Each row was made from one small tree. The marks that hang from a mark follow it in brackets, in the order of their numbers. Every link used is in the known rows. Write each row's tree.
Known rows
Z631[Z201[Z853] Z351[Z109 Z523[Z994]]]: [ 12.1   7.9  15.7   1.9   1.5  11.6   4.6 -43.1  10.5  -4.1  27.6 -19.2
   5.3 -43.4   3.7  28.6   7.5 -46.6   4.8]
Z351[Z109 Z523 Z631]: [ 22.9  28.9  -3.1 -41.0   8.6  22.2 -22.4  11.9   0.8 -25.6   1.0  -9.4
  -1.7 -27.5 -20.2  -6.0 -12.3 -21.9 -33.7]
Z109[Z793]: [-19.0 -14.9   4.9  37.1 -21.4  -3.2   0.6   2.5 -15.0 -18.0  -8.7  29.4
  -1.9  23.0  19.4 -19.2 -32.9   3.8 -21.2]
Z351[Z109 Z523 Z631[Z201]]: [ 16.4  16.7  -5.5 -38.8  20.0  26.9 -13.8   3.1   5.6  -7.4  -3.0 -25.6
  -5.1 -38.2 -20.6  -4.3   3.9 -34.9 -27.8]
Z853[Z201]: [-51.0   6.8 -11.7  30.6 -26.3  11.0 -13.2  -1.4 -28.2  -3.6   5.4  29.3
  14.1 -12.0 -37.7  -2.1 -28.8   0.6 -17.7]
Z351[Z109[Z793] Z523[Z994] Z631]: [ 38.1   9.7  13.7 -24.2   3.4   7.0   7.6  13.4  -6.6 -51.1  -0.3  -7.0
   8.0 -29.6  38.7  -7.7 -14.5 -42.1 -24.7]
Z523[Z994]: [-24.3  10.4   6.3  41.0 -28.2  -3.6  10.4   6.7 -25.9 -17.4   5.4  19.1
   4.0 -13.6  20.4   3.3 -18.4  -2.7 -25.0]
Z523[Z351[Z109[Z793] Z631[Z201]] Z994]: [ 24.7  -0.5  26.9 -27.6 -12.5  10.2  33.4   0.8 -15.7 -20.3   1.8 -13.4
  11.4 -36.2  28.5  -8.7  -7.0 -47.9 -12.8]
Z523[Z351[Z109] Z994]: [ -1.9  27.2  19.9  -3.6 -30.3  -4.2  13.7  12.9 -16.6  -5.0  23.0   8.3
  14.5 -27.5  14.1  -3.1  -8.8 -20.0 -13.9]
Z351[Z109 Z523 Z631[Z201[Z853]]]: [ 11.2  12.4  -1.7 -36.4  19.8  30.5 -19.0  -9.0  15.3  -9.9   0.2 -25.2
 -20.3 -42.3 -38.7  25.7   0.5 -31.6 -19.2]
Z351[Z523[Z994] Z631[Z201[Z853]]]: [ -1.9   8.5  11.2  -1.6   1.4   5.3   0.3 -10.8  -8.0 -17.9   3.3  -9.6
  -6.3 -49.0  -9.4  35.6   1.1 -28.9 -17.6]
Z994[Z523[Z351[Z109[Z793] Z631[Z201]]]]: [ 27.8 -18.1  16.3 -33.5 -16.2  32.9   3.2  -7.2  -9.4  -5.1  16.2  -2.2
 -10.0   9.4   5.5 -19.2  -9.0 -24.1 -39.5]
Z994[Z523[Z351]]: [-16.4  -0.3  10.5  13.2 -46.0   2.1 -16.7  -1.6 -25.5  18.1  32.7  37.8
  -1.0  28.1 -10.8 -11.6 -19.9  18.7 -41.5]
Z631[Z201 Z351[Z109]]: [ -1.7   1.1   1.7   6.3  -1.9  29.1   3.4 -37.6   2.4   3.9  11.1 -11.1
   3.2 -13.0  -9.9  -6.0 -12.1 -27.8  -9.5]
Z994[Z523[Z351[Z109[Z793]]]]: [ 13.6 -14.2  16.4  -5.7 -33.0  11.8  -7.5   0.9 -11.3  -1.3  28.5  22.3
  -4.3  31.9  18.8 -23.3 -19.1  -4.4 -32.6]
Z201[Z853]: [-35.6   2.3   2.9  34.6 -20.1   3.9 -16.0  -6.3  -7.1  -7.6   1.9  23.5
 -19.1   1.5 -28.9  24.7 -26.7  15.6 -17.7]
Z793[Z109]: [-34.2  -2.4   8.8  40.3 -26.6  13.8 -29.9  17.7   5.6  -6.6 -24.3  31.5
  -6.0   6.9  -7.8 -15.1 -34.9 -11.0 -28.0]
Z631[Z351]: [-13.9   3.3   7.5  29.2 -24.1   3.5  -3.9 -30.6 -17.5  -7.1   8.5  25.1
  12.3   9.8  -8.2  -8.1 -32.8   1.0 -17.1]
Z523[Z351[Z109[Z793]]]: [  3.0   1.5  17.5  -8.1 -21.5  -2.3   3.9   7.8  -7.5  -4.9   8.0  15.7
   8.3   7.7  13.2 -26.2 -22.6 -15.6  -8.3]
Z523[Z351[Z109[Z793] Z631] Z994]: [ 30.8  10.9  30.9 -27.1 -21.6   3.7  24.2  13.0 -20.5 -38.0   4.6   3.3
  15.7 -25.6  31.1 -11.3 -21.7 -33.7 -19.2]

Write each row's tree
[ 33.8  -7.7  22.2 -33.0 -28.0  25.2  -5.8   2.5 -15.2 -21.8  19.0  12.1
  -6.3  17.7   6.7 -19.5 -24.8 -10.1 -45.7] : Z994[Z523[Z351[Z109[Z793] Z631]]]
[ 23.3  22.2  12.6  -2.6  -6.3   4.6   2.9 -21.6  -4.0 -18.9  28.1  -3.9
  24.4 -30.5  23.3  -3.5  -6.9 -37.3 -11.1] : Z631[Z351[Z109 Z523[Z994]]]
[ 34.5  -1.1  10.9 -24.9  11.9  15.8  16.1   1.7  -2.1 -32.8  -3.4 -25.1
   5.7 -41.0  38.6  -7.8   1.4 -55.8 -19.6] : Z351[Z109[Z793] Z523[Z994] Z631[Z201]]
[  9.9  23.3   8.4  -5.0 -10.3  -2.4  -2.2  10.1 -20.7 -31.9   2.4   6.7
  13.3 -34.7  11.2   3.6 -14.5 -17.3 -33.2] : Z351[Z523[Z994] Z631]
[  7.4  16.8  26.1 -30.3 -11.0  18.4  16.5  -5.2  -6.4 -10.8  11.8 -17.4
  -5.2 -56.8 -19.4  34.1  -0.7 -35.1 -10.6] : Z523[Z351[Z109 Z631[Z201[Z853]]] Z994]
[ 11.7  -7.9  24.2 -33.1  -4.7  17.4   7.4 -11.0   3.7 -11.4  -2.9  -9.3
 -12.9 -19.5 -20.3  10.9 -13.1 -31.7  -4.2] : Z523[Z351[Z109[Z793] Z631[Z201[Z853]]]]
[  8.8   5.6  26.5   1.7 -30.2  -9.7  23.9  11.0 -16.3 -17.6  14.9  11.6
  16.3 -13.1  41.7 -15.0 -15.9 -26.8  -7.4] : Z523[Z351[Z109[Z793]] Z994]
[ 17.1  16.3   9.3 -26.8  11.0  22.2   0.5  -6.4   7.2 -23.8   7.6 -30.2
 -12.5 -62.5  -9.8  35.5   7.1 -43.6 -17.2] : Z351[Z109 Z523[Z994] Z631[Z201[Z853]]]
[  8.7  24.2   1.4  -1.6  -3.9   0.3  -2.7  13.5  -2.9 -16.6  17.7  -4.3
   6.0 -32.9  23.8  -0.8   0.2 -28.1 -20.0] : Z351[Z109 Z523[Z994]]
[ -6.6   0.4  18.2  26.7  -9.4  -5.6   4.4 -47.6  -3.4   1.0  22.0  -0.5
  10.3 -32.0   3.5  29.8  -0.9 -30.1   3.2] : Z631[Z201[Z853] Z351[Z523[Z994]]]
[ 17.4  11.4   9.7  -0.6   3.4  11.4   8.7 -33.6   2.1  -0.7  25.1 -20.2
  19.7 -39.7  21.7  -1.2   6.1 -51.9  -5.8] : Z631[Z201 Z351[Z109 Z523[Z994]]]
[  1.2   7.6   9.0 -10.3 -33.3  19.2 -16.5   2.4 -11.1  12.2  37.2  17.2
  -7.4  15.9 -10.3 -11.3 -11.6   2.8 -40.7] : Z994[Z523[Z351[Z109]]]
[  5.2   6.5  14.3 -15.8 -37.5  15.1 -14.9   0.5 -30.3  -2.5  22.0  28.8
   0.2  13.6 -23.6  -6.7 -25.0  13.1 -53.3] : Z994[Z523[Z351[Z631]]]
[ -0.2  25.6  24.1  -7.7 -35.5  -6.5  15.1  11.2 -35.6 -19.5   8.6  19.1
  20.1 -31.1   0.9   0.8 -22.8  -9.8 -28.3] : Z523[Z351[Z631] Z994]
[ 18.7   3.3  10.7   4.4  -5.1  -4.7   6.3  11.5  -1.1 -29.6  11.0  -0.3
   8.5 -16.5  52.6 -14.2  -8.2 -36.0 -13.9] : Z351[Z109[Z793] Z523[Z994]]
[ 22.6  20.7   2.5 -28.9  12.2  21.3   5.8   4.6  -1.9 -20.5   5.0 -32.6
   4.9 -58.1  10.2   6.0   7.9 -47.4 -27.4] : Z351[Z109 Z523[Z994] Z631[Z201]]
[  8.8  19.2   9.9 -40.8  -4.5  23.9   2.8   0.6  -7.4   4.4   3.8 -12.8
   3.3 -34.2 -30.6  -6.9  -5.6 -26.6 -21.7] : Z523[Z351[Z109 Z631[Z201]]]
[ 29.1  30.3   7.4 -30.8   2.0  15.1  -2.4  15.8  -9.0 -36.1   9.0 -14.2
   7.4 -48.3  11.3   4.6  -6.3 -33.6 -31.9] : Z351[Z109 Z523[Z994] Z631]
[ 10.2   9.7  -0.6 -11.3  10.3  16.8  -8.6 -35.7  10.8  12.2  18.7 -16.1
  11.4 -20.3  -7.9 -12.4   1.9 -38.2  -7.1] : Z631[Z201 Z351[Z109 Z523]]
[ 20.3  32.3  23.7 -33.1 -23.5   9.4  14.5  16.8 -21.3 -26.7  13.0  -2.1
  14.2 -42.5   0.0   1.2 -15.5 -26.2 -24.7] : Z523[Z351[Z109 Z631] Z994]
